Every row comes from one small tree of marks. The marks that hang from a mark follow it in brackets, in alphabetical order. Every link used is in the known rows. Which tree was each row made from?
In the rows, zero is written as 128.
Known rows:
gudev{bisa{gozi keliz rokaz{rasom}}}: [148 113 122  99 140 199 156 125 116  99  82  61 129  90 122 110 104 115
 114 141 101 120  90 148 133 142 174 131 125 137 117 108 160 128 100]
gozi{bisa{gudev keliz rokaz}}: [135 155 117 135  92 143 132 116  68 130 149  83 138 137 133  97  90  94
 123 152 123 140 108 139 109 143 155 104 100 150 150 102 124 145 109]
gozi{bisa{gudev keliz rokaz{rubul}}}: [121 155 117 148  86 136 144 109  64 141 142  84 138 124 140 104  89  90
 113 155 106 150  98 152 102 133 158 121  90 173 142 103 132 145 130]
rubul{bisa{gudev} keliz rokaz}: [168 176 114 134 141  96  70 117  94 125 163 131 144 133 131 183 144 109
 155 106 128  90 221 182 171 133  92 140 140 103 127  76  93 105  98]
rubul{keliz}: [141 144 141 163 132 123  87 141 145 121 127 156 137 135 127 128 156 112
 124  84 134 108 158 131 161 138 114 121 157  98 135 112  89 108 117]
rubul{bisa}: [146 173 146 127 128  94 111 143 115 149 148 152 105 121 126 163 143 136
 140  92 131  91 171 138 133 153 111 122 167  96 124  92 113 131 123]
gudev{bisa}: [142 115 168 133 162 174 129 131 132 132 105 122  81 106 127 147 150 139
  97  91 128 122 113 126 135 150 145 126 166 108 114 116 123 148 135]
rokaz{bisa rubul}: [ 52 128 152 146 154 113 120 129 114 191 114 162  99 103 109 143 154 119
  83 117 102 121 112 144 102 108 129 181 106 118 104 138 125 147 173]
bisa{rokaz}: [139 158 120 126 131 154 135 145 121 127 110 156 130 136  94 111 107 143
 151 119 134  99 114 124 133 174 139 127 155 117 126 119 124 144 110]
gavov{bisa{rokaz{rubul}} keliz zodad{rasom}}: [172  64 151  95 104 127 126 121 175 172  83 100  90 115 192 117 149 186
 144 197 195 162 130 136 163 123 139  86 175 111 153 188 150  98 191]
foge{bisa{keliz rokaz}}: [163 131 110 130 102 156 123 141  97  81 126 123 134 147 136  94 106 128
 165 157 103 115 113 126  99 174 131 112 132 135 151 137 144 113 119]
keliz{bisa{gudev} rubul}: [101 120 116 134 133  79 145 107 190 126 186 165 113 151 114 152 127 161
  94  86 145 130 118  85 110  71  91 139 126 129 126 134 104 153 116]
gavov{keliz{bisa{rokaz} rubul} zodad}: [148 101 115 106 108  79 152 110 212 126 132 131  93 124 142  99 126 205
 136 137 202 104 154 100 140  71 115 111 166  70 163 171 121  96 115]
keliz{rubul}: [ 99 145 109 154 141 107 132 141 184 148 127 198 122 139 120 140 132 162
 107  81 160 135 126  77 137 122 114 115 141 108 126 142  96 151 133]
rokaz{bisa rasom{zodad} rubul}: [  4  96 181 134 182 102 133 176 142 247 111 173  86 107 115 127 176  88
  99 146  74 153  88 141  85  75 137 215  68 128 109 168 139 145 200]
rasom{zodad{gavov{bisa{gozi rokaz{rubul}}}}}: [101 110 177 141 131 137 133 182 117 166  84 139 130 161 126 121 118 123
 170 124 103 167 114  86 146 152 153 145 146 160 122 168 111 123 168]
rubul{keliz{bisa{gozi gudev}} rokaz}: [137 163 118 151 144 111  93  93 120  97 147 131 140 135  99 146 140 118
 134 102 129  87 178 156 168 105  92 151 124 107 122 103  80 106  87]
keliz{rubul{bisa{gozi} rokaz}}: [113 186  83 135 140  86 132 121 153 144 134 183 121 132 114 167 115 164
 136  87 155 111 172 116 160 125 103 126 126 101 116 122  93 138 100]
gozi{bisa{keliz}}: [120 166 140 165 102 120 118 128  82 151 136 108 116 129 146 103 120 104
 113 125 132 129 116 122 127 137 138 105 122 123 151 115  89 132 130]
foge{bisa}: [129 134 153 149 128 135 113 135 125 112 138 173  89 146 132 120 151 129
 142 110 116 121 126 126  95 168 113 109 136 110 137 139 132 131 145]
bisa{keliz}: [146 144 126 160 125 135 101 152  98 111 111 112 162 115 126 114 140 121
 112 134 148 119 131  85 128 140 135 109 155 118 143 110 106 124 133]
gudev{bisa{gozi keliz rokaz{rubul}}}: [156 120 118 120 119 195 164 112 100  94  77  59 134  85 121 125  94 119
 107 139  95 131  92 152 137 143 178 136 126 160 110 108 157 131 105]
bisa{gozi gudev keliz rokaz}: [160 142  79 115  95 183 143 110  71  54 115  64 210 109  85  98  89  88
 126 179 129 139 112 128 110 147 176  96  92 165 128  85 170 136  77]
keliz{bisa{gudev} rubul{rokaz}}: [100 140 103 139 151  80 137 101 171 131 177 169 113 151 106 163 123 172
 107  94 151 120 135  96 128  74  83 154 121 123 121 135  88 153 114]
rubul{bisa{gozi gudev} keliz rokaz{rasom}}: [136 176 112 113 150  97  94 113 109 126 150 123 145 108 122 166 147  83
 146 108 114  97 208 205 166 115 105 147  94 107 116  73 124 106  94]
rasom{zodad{gavov}}: [102 117 188 153 151 125 123 193 116 162 106 160 134 167 122 120 141 127
 161  99 122 146 132  63 140 151 130 141 169 131 123 160  88 131 161]
keliz{rubul{bisa{gudev} rokaz{rasom{zodad}}}}: [ 95 153 103 126 163  79 127 149 159 176 154 183 119 140 124 173 136 145
 134 107 141 143 161 110 133 104 103 142 107 116 123 131 105 149 131]
keliz{rubul{rokaz{bisa{gozi} rasom}}}: [ 57 150  93 129 178 106 126 132 172 170 119 194 116 130 103 139 134 152
 111 102 149 124 132 106 140 101 108 155  96  88 114 152  99 149 124]
foge{bisa{gozi gudev rokaz{rubul{keliz}}}}: [134 131 118 129  93 157 147  99 109  74 136 136 131 132 113 115 112  94
 145 140  85 141 114 177  89 160 139 118  78 164 121 122 179 128 117]
gavov{keliz{bisa} zodad{rasom}}: [161  77 169 116 124  82 135 103 180 143 141 119  98 118 168 108 178 192
 124 145 215 103 160 111 149  87  88  98 200  70 141 166 111 100 148]
rubul{bisa{gozi gudev rokaz} keliz}: [176 165 100 101  94 123 115 109 112  89 159 106 162 128 117 151 108  90
 161 113 105 100 184 196 153 147 129 117 123 129 124  69 144 101  60]
gavov{bisa{keliz} zodad}: [177 103 156 129 102 113  91 158 150 153  95  83  77 112 161 140 157 158
 126 175 192 150 135  87 133 105 163  90 141 116 180 159 133  74 183]

Write each row's tree:
[117 156  96 124 121  91 141 120 165 131 157 169 131 130 121 166 122 142
 110  88 149 138 153 113 130 116 118 109 116 119 117 110 124 150 106] : keliz{rubul{bisa{gozi gudev}}}
[136 128  95 137 111 141 123 108 108  65 143 124 148 135 127 117 126 111
 125 150 121 154 130 117  91 138 128  94  77 146 138 129 152 128 115] : foge{bisa{gozi gudev keliz{rubul{rokaz}}}}
[144 123 132 120 118 158 129 125 110  93 154 152 114 151 117 114 123 120
 153 138 106 131 115 141  79 176 127 109 117 138 135 126 164 142 128] : foge{bisa{gudev rokaz}}
[163  83 165 123 133 109 122 120 170 146 115 134 113 110 167 106 184 179
 122 150 229 121 165 110 154 117 106  76 195  68 140 165 117 111 161] : gavov{keliz zodad{rasom}}
[122  68 151 121 159 118 138 127 147 136 119 153 190 162 203 110 134 175
 127  83 171 129 135  80 191 154  80 105 232 121  94 171  96 149 163] : zodad{gavov{keliz{rubul}} rasom}
[118 116 152 110 141 152 108 175 148 182  93 140  86 144 125 126 136 135
 155 154 119 158  93 118 133 154 154 127 129 125 145 154 135 131 164] : gavov{bisa{rokaz{rasom{zodad}}}}
[149  68 170 121 149 136 110 148 110 145 107 103 174 164 211 133 134 153
 136 117 149 145 111  79 184 161 103 109 216 159 108 166 109 129 193] : zodad{gavov{bisa{keliz}} rasom}
[143 106 131 103 139 198 158 143 113 110  83  66 127  99 117 108 111 111
 126 151  97 135  89 140 132 142 177 134 121 143 120 121 156 126 101] : gudev{bisa{gozi keliz rokaz{rasom{zodad}}}}
[144 139 127 145 101 147 119 122  99  72 124 123 133 125 131  99 132 110
 140 141 114 127 125 125  97 159 131  94 109 127 141 128 145 114 122] : foge{bisa{gozi keliz}}
[137 113 123 111 135 190 171 121 112 110  74  63 129  80 127 117 101 109
 103 142  86 130  79 161 130 129 178 146 113 161 109 114 169 133 120] : gudev{bisa{gozi keliz rokaz{rasom rubul}}}
[165 152 128 123 116 105 103 134  82 119 164  99 151 114 136 159 141 111
 123 133 132 115 167 129 113 132 127 109 144 125 135  73 134 129 124] : rubul{bisa{gudev keliz}}
[146 126 103 128  85 163 149 105  82  62 128 100 157 122 120 104 101  93
 139 172  87 149 106 155  76 155 151 109  77 180 131 121 186 126 121] : foge{bisa{gozi gudev keliz rokaz{rubul}}}
[ 93 151  91 136 140  86 150  81 169 112 168 159 124 140  91 153 115 159
 106  95 147 122 136 105 130  72  93 143  95 128 111 127 101 148  92] : keliz{bisa{gozi gudev} rubul{rokaz}}
[105 144 103 131 104 155 170 153  98 125  72  89 184  96 100  86  93  86
 142 185  83 145  87 135 117 121 175 153  73 182 117 129 162 121 121] : bisa{gozi keliz rokaz{rasom{zodad} rubul}}
[ 96 115 153 123 135 105 161 128 141 150 161 133 111 130  97 129 123 121
 126 133  90 122  94 136  91  88 119 183 111 159 117 125 143 146 139] : keliz{bisa{gudev rokaz{rasom{zodad} rubul}}}
[145 149 123 137 109 119 119 112 150  94 140 130 135 141 111 116 118 119
 146  95 113  84 143 152 161 119 108 144 146 114 126 111  97  94  77] : rubul{keliz{bisa{gozi rokaz}}}
[128 113 135 109 132 157 133 132 123 108 150 153 110 144 121 109 133 112
 149 142  99 133 104 149  72 162 129 123 101 138 134 132 179 144 138] : foge{bisa{gudev rokaz{rasom}}}
[125  97 156 119 154 175 154 147 141 154  93 110  92 110 131 136 124 119
 121 119  79 136  90 161 134 135 159 169 135 147 111 132 145 131 139] : gudev{bisa{rokaz{rasom{zodad} rubul{keliz}}}}
[187  79 162 125 110 112 100 149 155 165 108  87  97 124 188 150 170 164
 124 186 205 161 127  89 148 111 132  82 163 128 160 176 127  80 194] : gavov{bisa{keliz} zodad{rasom}}
[136 101  95 112 116 147 135 137 124  92 148 126 145 145 144 102 111 114
 144 164 102 152  98 123  75 139 132 117  91 157 150 143 173 133 128] : foge{bisa{gudev keliz{rubul} rokaz{rasom}}}
[145 142 103 135  84 155 149 118  90  72 107 113 145 124 126  96  93 113
 155 161  84 126 106 150  97 161 143 118  96 162 132 133 164 110 119] : foge{bisa{gozi keliz rokaz{rubul}}}
[ 82 139 118 124 187 128  78 122 123 146 126 142 138 118 103 131 162  86
 121 125 119 102 166 176 155 104 109 171  78  86 117 116 108 113 109] : rubul{keliz rokaz{bisa{gozi gudev} rasom}}
[ 99 156 100 147 151  70 139 113 179 144 158 181 101 152 109 154 117 189
 122  83 147  99 136  90 146  81  76 161 141 108 123 148  66 137 110] : keliz{bisa rubul{rokaz}}
[168  85 180 116 124 110 106 143 179 186 114 126  65 133 173 163 181 172
 130 158 206 155 131 101 148 121 124  89 163 114 147 178 126  94 198] : gavov{bisa zodad{rasom}}
[111 133 152 176 116  98 128 113 138 142 135 144 127 110 129 151 146 110
  94  94  99 128 128 154 129  90 112 166 126 155 116 114 113 125 160] : rokaz{rubul{keliz{bisa{gudev}}}}
[137 146 138 152 119 106 107 114 155 102 145 135 128 134 116 130 141 116
 125  84 121  91 152 145 160 110 100 139 144 105 129 111  89  96  91] : rubul{keliz{bisa{gozi}}}
[103 147 124 138 101 131 151 119  76 155 139  86 135 116 146  98  97  79
 110 157  98 153  86 160  96 118 158 133  75 172 143 109 144 150 140] : gozi{bisa{gudev keliz rokaz{rasom rubul}}}
[151 130 130 136 118 118 108 118 147 101 161 128 139 147 119 129 128 115
 134 102 115  97 143 148 145 112 104 145 149 122 132 108 103 108  93] : rubul{keliz{bisa{gudev rokaz}}}
[147 123  78 115  90 159 146 110 111  54 140 112 159 141 124 101  93 111
 145 164 111 151 111 129  86 153 144  95  80 161 139 131 174 125  97] : foge{bisa{gozi gudev keliz{rubul} rokaz}}
[173 111 128 115 140 195 138 134 104 104  95  69 123 110 131 124 106 137
 121 137 115 117  97 127 135 157 163 128 164 133 129 114 137 131 109] : gudev{bisa{keliz rokaz}}
[140  58 164 101 144 144 130 128 126 150  89 115 173 158 211 108 119 167
 148 122 142 145 112 113 192 169 108 114 225 147 103 174 126 140 192] : zodad{gavov{bisa{rokaz{rubul}} keliz} rasom}
[173 167  96  98  92 131 134 118  73  88 145  77 171 109 108 140  98 103
 148 153 117 110 156 157 118 149 147 106 120 140 126  70 160 125  78] : rubul{bisa{gozi gudev keliz rokaz}}
[108  92 190 140 144 133 105 187 126 165  90 141 125 166 147 105 146 136
 164 121 130 168 135  69 154 153 139 120 177 119 138 171  95 125 173] : rasom{zodad{gavov{bisa keliz}}}
[ 82 113  98 112 141 137 111 115 115 119 138 111 156 117 101 119 137 103
  84 152 139 143 123 112 100 101 141 126  75 113 125 121 140 140 105] : rokaz{bisa{gozi gudev keliz{rubul}}}
[154 174 113  93 107 128 140 113  98 106 151 118 139 116  96 154 107 111
 150 123 119 105 160 166 122 160 138 112 122 125 112  77 161 140  84] : rubul{bisa{gozi gudev rokaz}}
[ 53 113 152 137 156 119 121 117 107 181 133 147 110 102 106 151 157  98
  69 130 105 143 111 148  85  97 136 176  87 134 106 126 148 162 176] : rokaz{bisa{gudev} rubul}
[ 58 141  92 126 180 109 126 127 167 167 129 189 121 130 103 144 137 144
 104 105 151 134 132 108 129  98 113 150  86  98 113 144 110 157 126] : keliz{rubul{rokaz{bisa{gozi gudev} rasom}}}
[ 94 113  99 104 138  93 168 117 197 134 179 156 118 150 111 135 101 158
 114 107 125 123  96 108 104  71 103 162 113 139 125 139 131 156 106] : keliz{bisa{gudev rokaz{rasom}} rubul}
